Every row comes from one small tree of marks. The marks that hang from a mark follow it in brackets, in the order of their numbers. Every link used is in the known rows. Which tree was each row made from?
Known rows
J_29[J_120[J_196[J_428]] J_238]: -.07 .16 -.06 -.18 .10 -.12 -.15 -.18 -.26 -.23 -.17 .14 .02 .42 .06
 -.49 .15 .15 .00
J_29[J_120 J_238]: -.19 -.07 -.02 -.16 .16 .01 -.11 -.22 -.21 -.27 -.17 .16 -.12 .28 .08
 -.32 .13 .01 .02
J_721[J_196[J_120]]: .08 -.17 .03 -.25 .17 -.19 .04 -.17 -.27 -.24 -.12 .26 -.27 .06 -.17
 -.01 .12 -.16 .19
J_196[J_184 J_428 J_721]: .26 .13 -.03 .02 .30 -.20 -.08 -.17 -.11 -.19 .11 .21 .00 .27 .15 -.31
 .17 .09 .14
J_196[J_120[J_29[J_238]] J_184 J_428 J_721]: .40 .23 .17 -.17 .05 -.13 -.06 .09 -.32 -.27 -.03 .06 .12 .58 .13 -.27
 .22 -.01 .15
J_428[J_29[J_120[J_196]]]: .03 -.19 -.11 -.27 .31 -.19 .03 -.13 -.15 -.32 -.31 .18 -.26 .12 -.01
 -.20 .05 .19 -.03
J_428[J_29[J_120] J_196]: .02 -.36 -.02 -.13 .43 -.19 .18 .01 -.19 -.28 -.21 .37 -.21 .12 .03 -.17
 -.03 .09 .07
J_120[J_29[J_184 J_238] J_196[J_428 J_721]]: .34 .23 -.11 .00 .12 -.10 .00 -.13 -.18 -.28 -.22 .13 .20 .56 .13 -.32
 .21 .22 .01
J_238[J_29]: .15 -.04 .09 -.12 .33 -.15 .15 -.41 -.14 -.27 -.22 .20 -.28 .06 .05 -.21
 .19 -.20 .09
J_196[J_120[J_29[J_238]] J_184]: .24 .11 .19 -.27 .05 -.05 .05 -.04 -.31 -.35 -.19 .12 -.11 .54 .05 -.01
 .22 -.10 .14
J_721[J_196[J_428[J_29]]]: .17 -.08 -.02 -.08 .32 -.14 .28 -.18 -.19 -.23 -.16 .36 -.07 .05 -.11
 -.18 .07 .11 .04
J_196[J_120[J_29[J_184 J_238]]]: .26 .03 .06 -.24 .04 .05 .09 -.07 -.29 -.34 -.27 .13 -.07 .46 .04 -.12
 .18 -.11 .07
J_721[J_196[J_120[J_29] J_184]]: .25 .00 .14 -.33 .11 -.19 .12 -.05 -.35 -.28 -.20 .24 -.18 .38 -.08 .20
 .23 -.09 .25
J_428[J_196]: .05 -.25 .01 .04 .40 -.24 .12 -.21 -.10 -.28 -.11 .36 -.26 .16 .00 -.11
 .06 -.08 .12
J_29[J_120[J_196] J_238]: -.16 .00 -.08 -.19 .15 -.09 -.16 -.22 -.20 -.30 -.23 .15 -.13 .33 .03
 -.25 .13 .10 .02
J_196[J_120 J_184 J_428[J_29[J_238]] J_721]: .45 .13 .10 -.12 .23 -.08 .02 .15 -.27 -.26 .05 .20 .13 .29 .07 -.28 .05
 .08 .11
J_721[J_196[J_120[J_29] J_184 J_428]]: .35 .16 .15 -.32 .05 -.21 .12 .00 -.39 -.21 -.13 .22 -.03 .46 -.05 -.03
 .25 -.05 .23
J_120[J_29 J_196]: .13 -.07 .00 -.17 .18 -.27 .09 -.29 -.10 -.36 -.36 .09 -.30 .35 .00 -.05
 .20 .02 .01

Write each row's tree
.28 .26 .20 -.25 .00 -.08 .11 .02 -.45 -.24 -.14 .22 .12 .59 -.03 -.03
 .23 -.01 .19 : J_721[J_196[J_120[J_29[J_238]] J_184 J_428]]
.33 .16 .13 -.20 .18 -.05 .19 .07 -.39 -.25 -.06 .37 .13 .28 -.11 -.06
 .08 .09 .16 : J_721[J_196[J_120 J_184 J_428[J_29[J_238]]]]
.17 .19 .03 -.09 .07 -.16 .08 -.23 -.19 -.33 -.31 .10 .00 .57 .04 -.30
 .21 .11 -.05 : J_120[J_29[J_238] J_196[J_428]]
.34 -.10 .17 -.09 .35 -.11 .22 .16 -.29 -.34 -.10 .43 -.03 .29 -.02 .07
 -.02 -.01 .17 : J_428[J_29[J_238] J_196[J_120 J_184]]
.40 .05 .10 -.26 .25 -.16 .20 .07 -.35 -.20 -.04 .36 -.02 .16 -.11 -.04
 .08 .05 .18 : J_721[J_196[J_120 J_184 J_428[J_29]]]
.12 -.13 .00 .01 .43 -.11 .05 .17 -.23 -.29 -.05 .40 .11 .31 .15 -.08
 -.01 .25 .16 : J_428[J_29[J_120 J_238] J_196[J_184 J_721]]
-.07 .16 -.03 -.18 .18 -.08 -.17 -.16 -.24 -.30 -.14 .21 -.03 .44 .10
 -.12 .16 .17 .11 : J_29[J_120[J_196[J_184]] J_238]
.26 .14 .09 -.24 .16 -.19 .01 -.07 -.36 -.16 .04 .31 -.04 .27 -.09 -.10
 .17 -.06 .27 : J_721[J_196[J_120 J_184 J_428]]
.05 .03 -.13 -.17 .27 -.26 -.27 -.11 -.16 -.25 -.04 .16 -.11 .30 .13
 -.14 .16 .19 .17 : J_29[J_120[J_196[J_184 J_721]]]
.29 -.04 .01 -.16 .17 -.24 -.13 -.05 -.20 -.18 .06 .08 -.12 .16 .04 -.46
 .11 -.12 .14 : J_196[J_120 J_428 J_721]
-.09 .02 -.13 -.14 .17 .12 -.07 -.19 -.24 -.25 -.17 .23 -.02 .31 .11
 -.30 .13 .07 .05 : J_29[J_120 J_184 J_238]
.30 -.02 -.17 -.06 .23 -.20 .01 -.20 -.09 -.32 -.26 .12 -.09 .35 .09
 -.08 .19 .14 .07 : J_120[J_29[J_184] J_196[J_721]]
.33 .00 .01 -.17 .08 .00 -.03 .00 -.25 -.31 -.18 .08 .00 .41 .10 -.15
 .16 -.05 .10 : J_196[J_120[J_29[J_184 J_238]] J_721]
.42 -.21 -.01 -.12 .24 -.23 .09 .12 -.25 -.28 -.15 .24 -.08 .35 .06 -.06
 .10 -.08 .22 : J_428[J_196[J_120[J_29[J_184]] J_721]]
.30 -.12 -.06 .01 .37 -.18 .11 -.11 -.07 -.24 -.06 .19 -.07 .05 .06 -.40
 .05 .13 -.01 : J_196[J_428[J_29] J_721]
.19 .11 -.08 -.09 .13 -.02 .10 -.25 -.17 -.37 -.37 .18 -.03 .50 .04 -.05
 .21 .12 -.01 : J_120[J_29[J_184 J_238] J_196]
.47 .05 -.04 -.10 .22 .03 .05 .11 -.27 -.24 -.03 .21 .17 .20 .05 -.41
 .02 .07 .04 : J_196[J_120 J_428[J_29[J_184 J_238]] J_721]
.21 .03 .04 -.24 .03 .04 .15 -.07 -.38 -.32 -.29 .26 .01 .40 -.09 .07
 .19 -.05 .15 : J_721[J_196[J_120[J_29[J_184 J_238]]]]
.04 .00 .02 -.30 .25 -.24 -.03 -.32 -.23 -.26 -.31 .14 -.24 .17 .07 -.28
 .19 -.04 .09 : J_238[J_29[J_120[J_196]]]
.32 .32 .03 -.03 .14 -.20 -.04 -.09 -.19 -.31 -.14 .11 .16 .64 .16 -.20
 .23 .22 .08 : J_120[J_29[J_238] J_196[J_184 J_428 J_721]]
